What can hang from each mark
J_96: J_682
J_44: J_210 J_531
J_388: J_210
J_423: J_531 J_682
J_210: J_44 J_388
J_531: J_44 J_423 J_689
J_683: J_423 J_682
J_682: J_96 J_423 J_683

Each row was made from one small tree. The marks that hang from a mark follow it in brackets, in the order of their numbers. Every link used is in the known rows. Write each row's tree.
Known rows
J_683{J_423{J_531{J_44{J_210} J_689}}}: [-21.6  28.6 -14.4 -36.4   8.9  37.8 -16.7  23.3  17.6  13.5  -5.7   5.7
  32.5 -30.3 -59.7  62.2   8.0  10.5  32.7 -31.4 -15.1]
J_96{J_682{J_423{J_531{J_44 J_689}} J_683}}: [-39.0   6.3 -48.4 -25.7  22.2  42.2 -15.0   5.8  18.3 -15.8 -28.4  18.3
  21.5  -4.4 -48.5   1.1  13.2  11.6  21.1  12.2 -46.7]
J_96{J_682{J_683{J_423}}}: [-34.9  12.8 -37.8 -26.6  25.2  76.7   8.2  19.6  19.0  -8.3   1.3  16.1
  20.1 -18.4   1.7   2.8  -7.0  10.6  -7.3  38.8 -26.1]
J_210{J_44{J_531{J_689}} J_388}: [ -6.6  -6.3 -22.2  12.0  -2.6 -39.4 -16.5  -8.4  26.9 -28.9 -25.3  -2.8
 -14.0  13.2 -63.3   2.8  41.3 -48.9  10.7   3.8  -6.3]
J_683{J_423}: [ -7.3  34.5 -19.1 -22.3  24.5  46.2   2.5  30.2  25.2  -0.6  14.4  12.0
  29.8 -11.2  -9.8  17.2 -16.0  -8.9  -4.4  -7.7  -7.3]
J_210{J_44{J_531{J_423{J_682{J_96 J_683}} J_689}} J_388}: [-35.5 -29.8 -17.9  27.9  15.1 -30.5 -21.7 -37.6   6.6 -25.9 -19.7 -17.0
 -11.4   1.7 -55.7  13.5  30.0 -22.2  17.2  55.4 -16.1]
J_210{J_44{J_531{J_423}} J_388}: [-12.4  -5.7 -27.4  -4.5  -5.5 -32.1 -33.5  -5.0  16.3 -18.4   3.0  -4.1
   1.5   7.4 -70.7  29.5  30.6 -30.9  17.5  31.0  -5.0]
J_682{J_96 J_683{J_423}}: [-19.0  23.2   1.9   9.4  27.6  68.4  -9.3   3.6  10.5  -4.5 -10.6  35.3
  19.1 -24.3   5.3  -4.9 -21.8   8.5 -25.7  43.6 -17.4]
J_96{J_682}: [-19.4 -11.3 -43.4 -25.8  16.6  39.1   9.0  19.7  18.3  -0.5  -6.0   6.6
  12.5   5.9  -9.9 -18.1  -7.9  -5.6  -8.5  -4.6 -19.4]
J_44{J_210{J_388} J_531{J_423{J_682{J_683}} J_689}}: [-46.3 -34.7 -31.3  -7.6  34.0 -38.4  21.9  -4.2   0.2   3.8   3.1 -25.9
 -11.1 -12.2 -60.6  42.5  10.9   0.9  29.3  64.5 -30.6]
J_388{J_210{J_44{J_531}}}: [  2.2  -8.6 -21.2  18.1  -0.4  11.7   0.0   6.3  14.7   4.6  20.9  12.2
  10.1 -17.7 -24.6  32.8  23.3 -40.8  28.5  11.0 -18.0]
J_683{J_423{J_531 J_682}}: [-23.6  20.0 -21.9   0.2  36.4  24.8  -1.5  28.0  36.4   2.1  27.7  -2.6
  25.3  -8.8 -13.6  36.4  15.0  -7.1  50.6 -26.0 -29.4]
J_682{J_96 J_423{J_531{J_689}} J_683}: [-20.3  14.7  -4.4  24.7  36.6  29.5 -19.3  -5.7  15.8 -23.0 -29.1  37.7
  15.9   4.9 -40.6 -36.0   1.2   1.5   1.1  13.0 -62.6]
J_682{J_96 J_423{J_531{J_44{J_210{J_388}} J_689}} J_683}: [-36.3   2.8 -17.2   8.0   5.3   0.8 -38.3 -19.2   8.9 -14.6 -34.4  37.9
  11.8 -10.9 -81.9  14.5  13.3  23.6   9.0  37.4 -29.6]
J_96{J_682{J_683}}: [-31.8  -9.5 -38.2 -18.7  25.1  48.8  11.3  13.8   8.3  -4.8 -12.2  12.1
   2.2  -6.9   7.6 -26.5  -2.4   6.1 -11.5  37.1 -27.0]
J_683{J_423 J_682{J_96}}: [-17.3  19.2  -9.0  10.3  18.0  72.4  -0.9  12.0  32.2  28.9  15.0  27.5
  35.0 -18.3   3.1  30.1 -12.7  -7.8   6.4  -5.0 -17.6]
J_210{J_44{J_531{J_423{J_682} J_689}} J_388}: [-26.2 -24.2 -32.7   5.8  13.1 -48.9 -12.2 -19.4  16.6 -21.9  -1.8 -35.0
  -5.8  12.4 -65.6  26.5  34.8 -36.0  32.2  17.8  -7.0]
J_423{J_531{J_44{J_210} J_689} J_682{J_96 J_683}}: [-50.7 -30.0  -8.4  13.8  27.1   3.7  -8.7 -17.7  -3.4  14.6 -28.9  -1.1
  -5.5 -31.0 -27.6  29.0  17.1  17.4  40.4  11.0 -26.4]
J_210{J_44{J_531{J_423{J_682{J_683}} J_689}} J_388}: [-37.1 -21.4 -29.3  11.4  20.5 -42.6  -8.9 -23.5   8.7 -26.3  -6.6 -30.5
 -14.7   2.3 -51.8  21.6  39.6 -26.0  30.7  52.8 -13.6]
J_683{J_682{J_96 J_423{J_531{J_44{J_210{J_388}} J_689}}}}: [-33.7  -6.7 -27.2   9.7  -3.5   2.0 -25.6  -9.5  27.3  19.2  -7.7  29.7
  23.7  -4.3 -76.5  40.3  21.1   5.8  37.5  -9.4 -27.7]

Which tree is each row?
[-25.8  -9.5 -30.6 -35.8  -3.2 -25.7  -6.7   0.0  -1.7  11.0 -29.7  -7.9
   1.1 -12.5 -61.4  27.2   0.8   7.4  -3.0   1.9  26.4] -> J_531{J_44{J_210{J_388}} J_689}
[-38.7 -21.8 -16.9   4.0  47.0  17.2   2.6 -10.9 -11.6   8.9   7.4 -12.8
  10.2  -9.4   5.9  -2.2 -23.6  15.1   1.0  51.9 -19.2] -> J_531{J_423{J_682{J_96 J_683}}}
[-20.2   6.2 -17.0  11.2  34.7  39.8   7.7   4.3  27.7  -1.4  17.0   6.9
  25.3 -10.3  -0.5  21.0 -18.6  -7.8   3.9  -3.6  -8.3] -> J_683{J_423{J_682{J_96}}}
[-41.7 -24.6 -33.2  -9.5  12.7 -45.3  -8.3   0.9  12.8  13.4 -12.0 -23.2
  -3.4  -8.1 -58.2  45.0  34.6   6.2  58.5 -19.5  -3.6] -> J_423{J_531{J_44{J_210{J_388}} J_689} J_682}
[-34.8   6.6 -45.1 -10.9  27.1  47.1  -5.3  17.7  26.8 -22.3   1.5  28.9
  17.9   4.2 -31.6 -14.3  14.8   8.4  19.1  23.5 -63.5] -> J_96{J_682{J_423{J_531} J_683}}
[-51.7   4.9 -40.6 -37.6  -0.1  46.5 -17.5   7.3  15.6  -1.5 -19.6   9.3
  15.8 -26.9 -59.7  45.0  24.3  33.1  23.1  34.4 -18.9] -> J_96{J_682{J_683{J_423{J_531{J_44{J_210{J_388}} J_689}}}}}
[-33.9 -19.1  -4.4  38.9  40.3  11.3 -10.0  -1.7  12.8   4.2  -8.9  12.6
  -5.6  -7.6   7.1 -13.0  17.6   0.9  35.2  18.3 -43.2] -> J_423{J_531 J_682{J_96 J_683}}
[-20.6   3.6 -50.0 -18.6  18.1  35.7  -8.5  23.2  37.1 -18.7   5.8  24.3
  29.3  16.9 -49.4  -6.9   9.3  -3.2  21.8 -20.8 -55.5] -> J_96{J_682{J_423{J_531}}}
[-17.4   5.0 -15.0  25.2  26.1  33.0  -8.7   3.2  34.1  13.1  -4.1  29.2
  28.5  10.4 -35.3  -5.0   8.5 -15.6  29.8 -32.3 -58.2] -> J_683{J_682{J_96 J_423{J_531{J_689}}}}
[-56.2 -36.5 -21.6 -24.4  31.6   9.2   3.3 -28.9 -30.4  20.8 -15.6 -26.2
  10.5 -36.0 -33.7  44.2 -23.2  34.3   7.8  44.6   0.5] -> J_531{J_44{J_210} J_423{J_682{J_96 J_683}} J_689}
[-29.7  -6.1 -30.5 -60.7   5.8  10.9 -12.4   9.6 -19.9  30.2   9.1  -9.2
  26.4 -30.2 -50.2  62.5 -23.6  25.2   6.1  18.7  12.9] -> J_531{J_44{J_210} J_423}
[-39.1 -22.9 -13.4   1.5  55.7  13.9  11.2 -19.5 -15.7   4.3 -13.1 -28.9
   8.7  -3.4  -3.8 -18.4 -25.6  12.0  -3.1  34.2 -24.2] -> J_531{J_423{J_682{J_96 J_683}} J_689}
[-16.8   2.9 -24.4  17.9  22.9  35.5   3.0   2.1  30.4  10.9  13.7  35.4
  27.0   3.9 -13.2  -0.8 -11.0 -16.8   2.0  -4.0 -34.9] -> J_683{J_682{J_96 J_423}}
[-26.1 -30.3 -16.1  35.5  16.9  19.9  -3.2 -23.1  -4.1   8.7  26.6  -0.6
  10.8 -29.6 -15.7  42.6  13.0 -15.6  35.0  60.8 -26.3] -> J_388{J_210{J_44{J_531{J_423{J_682{J_96 J_683}}}}}}
[-16.6   6.8 -17.4  27.2  20.7  34.8 -16.2   9.2  37.4  15.9  12.1  40.1
  29.3   6.6 -29.5   5.6   9.7 -12.7  31.8 -19.7 -55.2] -> J_683{J_682{J_96 J_423{J_531}}}
[-17.9   4.8 -26.5 -55.0  24.0  10.4 -17.2   4.3 -15.7  22.5 -26.9 -25.5
  28.0  -9.9 -43.4  18.9 -27.4   8.0  -2.5  -6.9  12.8] -> J_531{J_44 J_423 J_689}
[-33.3 -10.3 -35.0 -58.4   1.1 -20.8 -17.3  -4.1 -18.3  20.5 -15.5 -26.9
  17.8 -14.1 -78.7  45.6 -13.2  26.1   1.2  19.3  24.1] -> J_531{J_44{J_210{J_388}} J_423 J_689}
[-38.3 -17.8  -7.1  21.7  35.5   6.3 -20.5 -15.2   2.7  11.6 -44.3  -0.6
  -1.3 -17.4 -12.9   4.8  16.3   5.6  35.7   4.8 -22.1] -> J_423{J_531{J_44 J_689} J_682{J_96 J_683}}
[-41.9 -30.1 -26.9 -11.3  39.7  -3.0  28.4   9.9  -2.2  12.9  26.9 -10.6
  -3.3 -29.5 -31.0  56.8  -2.5  -3.2  34.7  60.2 -42.0] -> J_44{J_210 J_531{J_423{J_682{J_683}}}}
